Each row was made from one path, in order. Every step used is in the known rows, and no mark comes twice. Write each row's path.
Known rows:
gama/lupo: [  7  -2   8  12 -16 -11 -21 -30  16   2  -6   7  -5  -5 -11  19  -2  -5
   7 -12   2  -4   2  -1  -8   5   3  -7   2  13   7 -13]
pidat/bebug/levu: [ 38 -11  -8   0 -17 -11   5  -5   9 -13  -5   8 -12  -2  -3   0 -17 -15
  -1  13  -5   0   1  -2  -1  -1   5  -3 -18   2  17 -15]
pidat/bebug/levu/lupo: [ 52  -1   1  -7 -31  -5  -8 -21   9  -8 -10   6 -11  12  10  -3   6 -17
   0  17   5  -3   4 -11  -2  -3   0  -7  -3   7  14 -23]
zeru/zupoz/dilo: [ 30  -2 -17  -8  -1 -18  -1  -3 -27 -12   4   6 -24  14  -4   6  11  -9
  -4  -7  -1  -5  11 -13 -11  14  -7  -8  -9   3  14  -9]
levu/lupo/zupoz: [ 11   4  -7  -2  -1  -3 -25   9  -3 -18  -5   6 -16  16   2  12   8  -8
  11   5   9  -5  11  12  16  -1  -1  -8  -4   8  11 -18]
semur/zupoz/dilo: [  9  -8 -18  -4 -27 -13  -4  20 -23   0   1 -11 -11  11 -15  -7   7  -3
 -10 -10  -5   1  15  -9   0  10  -4  -5  -9  -3  15 -12]
lupo/zupoz/zeru/falel/nurab: [ 13 -11 -13 -18   5 -16  15  14  -7 -13 -10  -4 -17  -2  23   6 -11  -4
   2   8   8  -4  12  21  -2   7   5  -6 -16  -3  23 -11]
pidat/levu/lupo/zupoz/zeru/falel: [ 41  -6 -15 -18 -17 -11   1 -11  -3 -15 -13  25 -44  13  19   5  -7  -1
   5  13  22 -13  16  -2  -4  -4   8 -13 -15   7   1 -15]
pidat/levu: [ 12   1 -16   3 -22 -11   5 -15   2  13 -13  10  -7   5 -16  -1  -9 -10
  -1   3  15  -7   6 -18  -9  -8   4   0  -1   1  15  -8]
nurab/falel: [  3 -21 -13  10  11 -12  -6   5 -17 -16  10  16  -9   2  -5  -4 -14  -5
  -1  -3   2   5  -2  -7   6   2   0  -5  -7  12   1  -9]
falel/zeru: [ 11 -16  -8   3   3  -9  12 -13  -4 -12  -6   3   5  -8 -10   8  -6  -7
   2  10   2   5  -1   1  -7  10   6   0   0   2  22 -10]
bebug/levu/lupo/zupoz/zeru/falel: [ 43  -8 -11 -16 -13 -11   7   0  -3 -26 -15  29 -42   7  31   5 -13  -1
  10  15  14  -9  14   5   7   2   8 -17 -22   8   6 -19]
dilo/zupoz/gama: [ 27 -14 -17 -22  -1 -14 -10   7  -5  11  -6  -7  22   6  -9  11   4  -1
  15 -10 -22  -2   8 -15 -11   9   2   2 -11  -6  12  -3]
lupo/zupoz/zeru/falel: [ 23  -9 -13 -13   4 -15   4   4 -10 -24  -7  26 -38   3  18   8 -14   2
   7   5  12  -8  14  11   1   5   9 -15 -20   6  -1 -11]
semur/zupoz/gama: [  7 -13 -10 -17 -17  -8  -6  27  -7   1   3 -12   8   5 -21  -9   6  15
  -3 -13 -10  -1  21 -12   5   6   5   1  -3  -8   6 -21]
bebug/levu: [ 20  -5  -9   7 -12 -11  19   8   3  -7 -14  17  -5  -7   7  -2 -19 -12
   8   6  -2  -1   1  -3  12   4   2  -6 -15   4  24 -17]
dilo/zupoz/gama/lupo/levu/pidat/bebug/vobus: [ 26 -10  -5 -23 -25   0 -29 -30  17   9  -6  10 -23  -1 -12  24  -9  -6
  20  -5 -10   4  11  10   3   0   3   9 -20  -9   8  -2]
nurab/falel/zeru/zupoz: [ 22 -24 -14   3  38  -6   4 -17 -18 -39  16  18 -27   0  -8   1   0  -7
  -6  10   2   0   4 -17  -2  10   2  -1 -13   9  14 -13]
nurab/falel/zeru: [ 14 -33 -14   8  11  -9   7  -4 -13 -24   5   9  -2  -6  -8   3 -16  -4
  -1  12   2   9  -5  -2  -4   9   5   1  -6   7  15  -9]
zupoz/gama/lupo/levu/bebug/pidat: [ 37  -2   3  -3 -23  -9 -13   3  22  -2  -4   1 -29  13  -7  13   3   1
  11 -12  12  -4   2  -2   8   2  -2  -4 -13  -1  16 -20]
fekev/gama/lupo/levu/bebug: [ 23   8  15  -4 -19 -14 -26  -5  18   2  -1  -4 -18  17 -23  19   9  -3
  21  -8  10 -17   2  -7  -5  -9  -3  -8  -4   6   1 -19]
semur/zupoz/gama/fekev: [  3 -14 -10  -3 -25  -3 -18   0   6  14  11 -13  11   4 -20  16  -1  12
  -8 -28   0   4  13 -27   6   7   2   5  -1  -5  -1 -13]
gama/lupo/zupoz/dilo: [ 21  -7 -15   3 -23 -15 -25  13  -7  -7  -3  -2 -21  10  -7  29  -2  -4
   9  -8  -2  -5  10  19  -2  10  -4  -7 -13   6  13 -10]
falel/zeru/zupoz/gama/fekev: [ 26 -17 -11  -5  -3  -4 -10 -21   4  -1  11  -3   3   3 -13  28   2   7
  -4 -18   4   2   8 -29  -7  12   2   6  -3  -1   5 -12]
bebug/vobus: [ -2   1 -10  -7  -2  -8   3 -13 -13   9  -8  25  -6 -11   4   3 -27  -3
   9 -14   2  11   9   2  20   4  -1   0  -9   0  12  -8]
levu/pidat/bebug: [ 24  -6   5 -13 -17  -4 -15 -28   7  -9   2  -5 -21   7 -17   4  10 -11
  -4   9   1  -1   2  -3 -17  -1   7  -2  -1  -2   8  -6]
dilo/zupoz/zeru: [ 21 -10 -25  -5  -1 -13   2 -27  -3  19 -19   6   1   1   3  10   1 -10
   8  -1 -11   0   6  -4  -8   4   4  -5 -24   7  14  -5]
bebug/pidat/levu/lupo/zupoz: [ 24   3 -15   1 -16   0 -15   5   7  -9 -12  10 -28  18   3   9   4 -10
   7  10  20  -8   9   5  19  -7   0  -3  -9   6  21 -18]
nurab/falel/zeru/zupoz/semur: [ 35 -26 -17 -10  27 -14   9   3 -13 -26  19   7  -3   4  -5  -2  20   4
  -7  19   1  10   9 -21  -2   1   8   4 -16   8  18  -3]
fekev/gama/lupo/zupoz/dilo: [ 24  -3 -10  -2 -24 -21 -21  23  -5   0  -6  -3 -11  12  -7  31   0   1
  16  -9  -3  -9   9  18  -5   7  -4  -7 -11   9   8 -11]
dilo/zupoz: [  9  -7 -17  -2  16 -12 -10 -13  -6   7  -7   5  11   2  -6   8   1 -22
  13  -4 -18  -2  -2 -19  -4   6   0  -4 -15   4  20   5]

Write each row's path:
[ 36  -8 -16 -21 -17 -10  17   5   4  -5 -19   0 -31   7  35   3  -4  -8
  -1  14  21  -6  11  10   0   1   3  -4 -17  -2  31 -15] -> bebug/pidat/levu/lupo/zupoz/zeru/falel/nurab
[ 22 -14 -14 -22   6 -18  18  -1  -7   2 -13  -5  -5  -3  25   4  -6 -12
   3   6  -2  -3   6   1 -12  10   3  -5 -17  -3  27  -3] -> dilo/zupoz/zeru/falel/nurab
[ 50 -10 -12 -15 -13 -10 -13  22   8 -15   4  -4  -1  15   5   6  21  -1
   2  26   2   5  14   4  13 -11   7   1 -19   5  18 -10] -> pidat/bebug/levu/lupo/zupoz/semur
[  1  -2  11  -5 -33  -2 -17  -5  25  -4 -11   3 -26   8 -16  23  20   0
  26   0   6 -10   7  14   0   2   4  -3  -1  -4  10 -12] -> zupoz/gama/lupo/levu/pidat
[ 27  -5 -11 -14  20 -17   4   3 -10 -12  13   6  -1   8  -5  -4  29   2
  -6   7   1   4  14 -23   0  -2   5  -2 -12   7  15  -3] -> zeru/zupoz/semur
[  9  -7  -2 -18   7 -18  15  12  -9 -12  -5  -3  -5  -4  20  -3  -9 -10
  -1   3   6  -4   4   2  -9  10   1  -6  -2  -5  25  -6] -> zeru/falel/nurab
[ 37   2   1  -2 -27  -5   2 -11   4  -4 -17  13  -7   9  18  -4   5 -15
   7  11   7  -3   3 -13   8   0  -2  -9  -1   8  20 -24] -> bebug/levu/lupo
[ 24   3  -2   2  -9  -8  -1   7   9  -7  -3   8 -31  12  -3   2   2  -9
   7  -6  17  -2  -2  -4  15   1  -4  -6 -16   0  20 -16] -> lupo/levu/bebug/pidat
[ 35 -14 -13 -14  21 -14  12  -2  -6 -19  12   2   2   3  -6   1  26   3
  -6  17   1   7  11 -20  -4   2   9   3 -12   5  22  -2] -> falel/zeru/zupoz/semur
[ 17  -5   1  -2 -24  -1  18  -5   9  -7 -16  11 -23  -1   9   0  -1  -9
  14  12   2  -2  -2  -6   9   3   4  -6  -8  -1  28 -11] -> bebug/levu/pidat
[ 39   3  -5 -10 -22 -10  -7 -21   0  12  -2  -6 -20  18 -17  -2  -4  -8
  -4  -1  16 -10   3 -38 -16 -11   0   0  -2  -2  15 -14] -> pidat/levu/bebug
[ 36 -15   3  -8  -7  -9 -18 -27  14 -10   1   1  -9  -3 -15  24   8   8
   7  -7  -6  -7  12  -8 -18  12   6   1  -1   5   9 -21] -> falel/zeru/zupoz/gama/lupo
[ 38  -5 -18 -13 -16  -8  -5  23   9  -2  -3   1  -4  17   6   4  23   1
   3  19  16   4  13  -4  16 -13   6   2 -15   7  24  -6] -> bebug/pidat/levu/lupo/zupoz/semur
[ 14 -10 -14 -16  -2 -12 -14  36  -5 -10  -1  -4   3   8 -11  15  -3  12
  14  -7  -7  -3  17  15   6   5   4   0  -8  -5   6 -17] -> lupo/zupoz/gama
[-13   4   5   0 -17  -2  -3   1  10 -10 -11  10 -27   9 -12  10  17 -10
  21   7  12  -7   3  12   9   0   2  -6  -3  -4  14  -6] -> lupo/levu/pidat
[ 36   7  -8  -3 -36  -2   0 -25  10  11 -19  12 -17  17  10  -5  10 -14
  -2   7  24  -5   3 -23   0  -7  -1  -4   4   8  21 -18] -> bebug/pidat/levu/lupo
[ 33 -12 -15 -19   5 -18   8 -18 -10  -7 -11  24 -23   2  19   4 -10  -8
   9   3  -1  -7   7 -14 -13   8   8 -14 -22   5   4  -1] -> dilo/zupoz/zeru/falel
[ 21 -11  -9  -2  31  -6   7 -23 -11 -31   6  13 -20  -1 -11   5   7  -8
  -4   9   2  -3   7 -14  -7  11   3  -2  -7   5  20 -14] -> falel/zeru/zupoz
[ 20   0 -19   7 -23  -8  15 -10   9  10 -16  17 -19   3  -3  -3 -11 -10
  -4   1  20  -3   0 -17   1  -5   3   0  -9   2  24  -9] -> bebug/pidat/levu
[ 13 -11  -8  -2 -21  -8 -15  -9   7  17   5  -6  16   4  -9  26  -6   8
   0 -26   4   4   6 -22  -3   8   1   3   2  -2  -1  -9] -> zupoz/gama/fekev
[ 10 -12 -14  -2 -13  -5 -24   8   8   7   7  -6   6   7 -11  35  -8  10
   5 -23   4   2  10  -6   9   6   2   3  -5  -2   0 -10] -> lupo/zupoz/gama/fekev
[ 39  -9 -11 -18 -19  -7 -13  31   3 -10  -9  -2  -3  13   4  13   3   7
  17   3  -4  -5  17   9  11   3   2  -2  -9  -2  13 -25] -> bebug/levu/lupo/zupoz/gama
[  0  -3  -3  12   0  -6 -32   1  11 -16  -2   7 -18   0 -11  28  -7  -3
  14  -6   2  -7   9  21  12   2   4  -6 -10  12  10 -15] -> gama/lupo/zupoz
[ 45  -7 -18  -6 -23  -5  -9 -13   9  -8 -17   5 -26  10  10  13   0  -4
   4  17   7  -3  15  22   7  -5   6  -7 -25   9   9 -26] -> pidat/bebug/levu/lupo/zupoz/zeru
[ 11 -13   4  -4 -30  -8 -26  -5  15   4   1 -10   2  -1 -23  11   6  13
   2 -18  -8  -5  16  -8  -3   6   6   0   0   2   4 -22] -> semur/zupoz/gama/lupo
[ 37 -26  -1  -2  -2  -9 -21 -21   9 -18   9   5 -13  -1 -13  21   2   9
   5  -6  -6  -4   9 -10 -14  11   5   2  -5   9   4 -20] -> nurab/falel/zeru/zupoz/gama/lupo
[ 13 -10  -1 -20 -35   4 -26 -18  15   0   1   5 -33  -2 -20  11  -8   5
   9  -6  -2   4  19  13  13  -2   5   9 -16 -10   4 -13] -> semur/zupoz/gama/lupo/levu/pidat/bebug/vobus
